Each row comes from the steps of one walk. Every step used is in the known rows, and no mark comes twice. Write the walk behind each row, first mark first.
Known rows:
p/x/z/f: [ -4  38  11   1 -14  13 -17   1  -6   8   2  15  15  14  -4  20  18   1
   7 -20 -16  23   0]
z/f/p/x/c: [ -1   7  23  -1 -20   5 -19  25 -15  34   2  22  -6   4  -7  -3  12 -12
   4 -14  -8  10  -8]
f/p/x: [-18  16  16   8 -26   7 -13  12  -7  35  11  13 -11  15  -1   9  21 -17
 -12  -5  -4   2  18]
s/f: [-10  -2  -5   0 -10  12   2   9 -15  19   4  10 -10  17  -9  25  20  -3
   2 -15 -39  -1   7]
v/n: [-10   4   2   3   4  -6  -2 -15  -8  30  -5  22 -17  13   2  20 -15  -7
 -12 -21 -31   4  21]
n/v/x/z: [  1  11  -1  -1  -6   5 -11 -12   3   2  10  -5  -8  -4  -5  34 -14  12
   5   8  -2  12   3]
s/f/p: [ -2  -8   8   7 -13  16   9  19 -19  29   8   9 -22  15  -1  13  24 -11
 -12 -18 -14 -13   3]
v/x/c: [  1 -10   9  -3 -12   7 -21  13  -8  21   2  16 -20 -12 -12  12 -26   0
  10  -3 -19   0  -1]
c/n/v: [-14  -3  -8   8  -8 -14  -8  -7   4  13 -15  12  -1  -1   6  17   3  11
 -12  16  -3   8  15]
p/x: [-26  22   7   4 -24   3 -21   3  -1  27   7  15  -2  14  -7  16  14 -10
  -1  -1 -22  12  21]
n/v/x/z/f: [ 10  23   4   2  -8  18 -11   0   3  -3  -2   5   1  -4  -4  30   8  11
   4 -11  -7  14  -4]
f/p: [ -6  -1  19  10 -16  12  -1   6  -6  30   2  15 -21   8   5   7  10 -12
 -16 -12  -2 -11   9]
c/n/v/x/z/f/p: [ 14   9   8  10  -7  11  -4  11  -9  10  -2   6  -7  -4   9  14   9   5
 -15 -10  17  -2  -1]
n/c/x/z/f: [11 22  6  0 -8 16 -7 -9 -8 -5 -1  6 19  7  0  5  9  9 -4 -7 -1 16 -5]
p/x/c: [-14   5  15  -6 -19  -4 -25  12 -11  32   5  21  -3   6 -12   4  -3  -8
  13  -3 -21  16   0]
n/c/x: [ -5  -4   0   1 -15   8  -5 -12  -5   7   2   2   4   4   1  -7   1   3
 -17  20   2   1  15]
z/f/s: [ -4   6  19   9  -5   7  -9  -7  -1  19 -15  14 -18   9   8  28  31   3
  -8 -14 -18   7   1]
v/n/c/x: [ -1  -5  -4   0  -3  -1   1 -17 -10  13   0   5  -1   7   4  -6  -9   1
 -23  12  -4   2  19]
f/s: [-14  -4  17   7  -5  -3  -8 -15  -1  26  -8   9 -25  11   6  27  15   2
  -7  -2 -18   4   9]
v/n/c: [ -2  -6  13   1   7 -14  -2  -8 -14  20  -7  21  -4  12   3   6   6  -4
 -15   7 -19   0   3]
g/c/n/v/x/z/f: [ 13  17  -5   8   2   6 -12  -5 -11  -1 -11   2  11  -7   3  20   0  16
   2  -2  -9   7   1]
c/x/v: [ -5   9  -7  -5 -27  12  -7  -4  16  27  14   2   3 -10  13  12 -27  -2
   1  -8  -9  -4  19]
v/n/c/x/z/f/p: [ 18   8  16   4  -2  10   6   0 -18  15   2   8  -1  10   9  -3  10  -3
 -21 -15  13   1  -4]
z/x/c/n/v: [ -8 -15  -1   5   0 -19 -18   0   0  22 -11  16  -6 -10   4  15   2   6
  -5  11   8  11   0]
z/f: [ -3  20  11   7 -14  20 -10   5   1  11 -12  23   1   6  -1  18  19  -2
  -3 -23 -24   5   4]
c/n/v/x/z/f: [  9  21  -3   5  -5  10 -13   1  -4  -3  -7   8   7  -5   2  26  -1  16
   0  -8  -2  13   0]
f/p/x/v/n/c: [  2   0  17  -3  -4 -15  -3   9 -10  36   9  17  -1   5  12   5   6 -12
 -12   3  -6  -6   0]

Write each row's walk:
[ -5 -13  -6   2  -9 -15  -6  18 -13  26  -4   9  -5   1  -1   8  14   5
  -6  12   2   9   1] : s/f/p/x/c/n/v
[ -1   5  -9  -4  -5  -2   2 -14   5  36   9   9  -7  -1  15  15 -37  -5
  -8 -20 -20   0  25] : c/x/v/n
[-10  -8   2   2  -5 -16 -19   4 -20  23 -14  27   1   0   3  -4 -28   6
   2  -4 -13   4   7] : x/c/n
[ -7 -12  -4   2  -6 -19 -12   0  -1  17 -16  15  -1  -6   1   9  -7  11
  -3  15  -3  11   2] : x/c/n/v
[-16  23   5  -4 -30   1 -18  10  14  38  17  13   6  -2   9  24  -5 -11
  10  -9 -21   3  12] : p/x/v
[  9  17  22   7 -11  18  -1   8 -10  17   1  13  -5   9   6   9  16  -5
  -9 -25   4   0  -6] : x/z/f/p
[-13  -5  -4   2 -11 -21 -17   4  -3  21 -10  14   2  -4  -1   9   1   9
  -2  19  -1  17   7] : p/x/c/n/v
[ 13  15  18   8 -12  23  -4  12 -10  14   5   9 -12   1   4  15   9  -3
  -9 -23   6  -5  -3] : v/x/z/f/p
[-15  10   7   5 -23  11  -6  22 -16  35  16   9 -12  20  -5  15  33 -17
  -9  -9 -14   0  13] : s/f/p/x
[ -2   4  11  -5  -4 -17  -7   2  -7  31   6  18   5   6   9  10   2  -7
  -6   5 -18   1   2] : p/x/v/n/c
[  9   7  18  -2  -5  -9  -3  14 -10  32   4  20   4   3  14   6  16 -11
 -12  -4  -8  -4  -6] : z/f/p/x/v/n/c
[ -8   6  11   1 -13   3 -20   3  18  39  16  15  -7 -11  15  33  -3 -14
   7 -22  -4  -6   2] : z/x/v
[ -7  21   8  -2 -13   4  -6   5 -21  22  22   1   0  23  -4  18  14  -5
   4 -11  -8  14   1] : s/f/p/x/z
[  5  27   2   1 -11  21  -7 -11  -4  -1   0   5  13   8   0  12   0   8
  -1 -19  -6  18   4] : c/x/z/f
[  3   9  -1  -6   4  -6  -1 -27 -16   5  10  -1   9  13   2   2 -20   8
  -8   6   1  15   6] : v/n/c/x/z
[ 14  11  13   8 -11  20  -1  10  -2  12   3   4 -12  -2   3  19  17   1
 -11 -12  13  -1  -6] : n/v/x/z/f/p
[  0  11  -7   0  -1   3  -4 -33 -14   8   6 -11  12   7   1   2 -23   8
   2   4 -10  10  13] : g/c/x/z
[  0   9  -8   2  -3  -4 -13 -12  -4   1   5  -3  -3  -5   0  29 -22  17
   2  10   3  11   8] : c/n/v/x/z
[ 14  11  11   9  -7  19   3  -3 -17  16   0   0   1   5   7  -3   9  -3
 -13 -15   5  -4   2] : g/c/x/z/f/p
[ -2  -9 -16  12  -4  -3 -13  -4  -2  11  -9  -1 -12 -19   1  21 -12  12
  -9  23  -9  -9  22] : g/c/n/v/x
[ 11  15  14   6 -14  23   1   2 -10  14   4   5  -3   8   6   2  10  -3
 -15 -21  12   2   1] : c/x/z/f/p
[  6   5   5   8   3  -4 -11 -11  -6   6 -11   0 -12   0  11  35  15  19
  -6   0   0  14  -2] : c/n/v/x/z/f/s
[ -6  -4 -13  10 -11   1 -14   2   5   8  -5   4 -16 -15   2  27 -13  12
 -11  17  -2  -3  21] : c/n/v/x
[-12  -3  -8  14   2 -15 -12 -13 -22  22 -19  14   8   2  10  -2 -16   5
  -6   5 -25  -9  22] : g/c/n
[ -4 -10  -3   4  -7 -10 -23   9 -20  20  -9  21  -7 -10   1   2 -36   8
   1   0 -11  -2  11] : v/x/c/n
[  3  -3  11  -5   2 -16  -2  -2  -6  28   1  20   2   2  11  11  -5  -4
  -6   2 -19  -5  -2] : x/v/n/c
[ -2  -2   2   5 -12 -11 -13  16  -6  21 -13  16   1  -4   4   4  15   5
  -9   9   9  12  -1] : z/f/p/x/c/n/v
[  2   3  -1  -7 -23   5  -6  -1  11  21  13   2  11 -10  14   5 -16   0
  -2   8  -3  -5   7] : n/c/x/v
[  1  11   2  -5  -6   1  -6 -23 -11   0  10  -4  13  10   0   1 -13  10
  -3  12   5  14   2] : n/c/x/z
[ -1  16   3   0  -7   9 -15 -11  -6   6  13   1  -7   1  -4  27 -24   7
   7  -5 -11   7   7] : v/x/z
[ -5  17  -3  -3 -10   8  -7 -26  -5   5  12  -5   7  11  -1   9 -23   8
  -1  -4  -2  16  13] : c/x/z
[ -8  -9   1   4 -12 -19 -13  11  -6  26  -8  12  -4  -3   3   4   5   4
  -9  16   9  10   4] : f/p/x/c/n/v
[ 15  10  19   5 -10  17   2   5 -14  10   3   6   2   7   7  -4  18  -2
 -17  -9  16   0  -8] : n/c/x/z/f/p
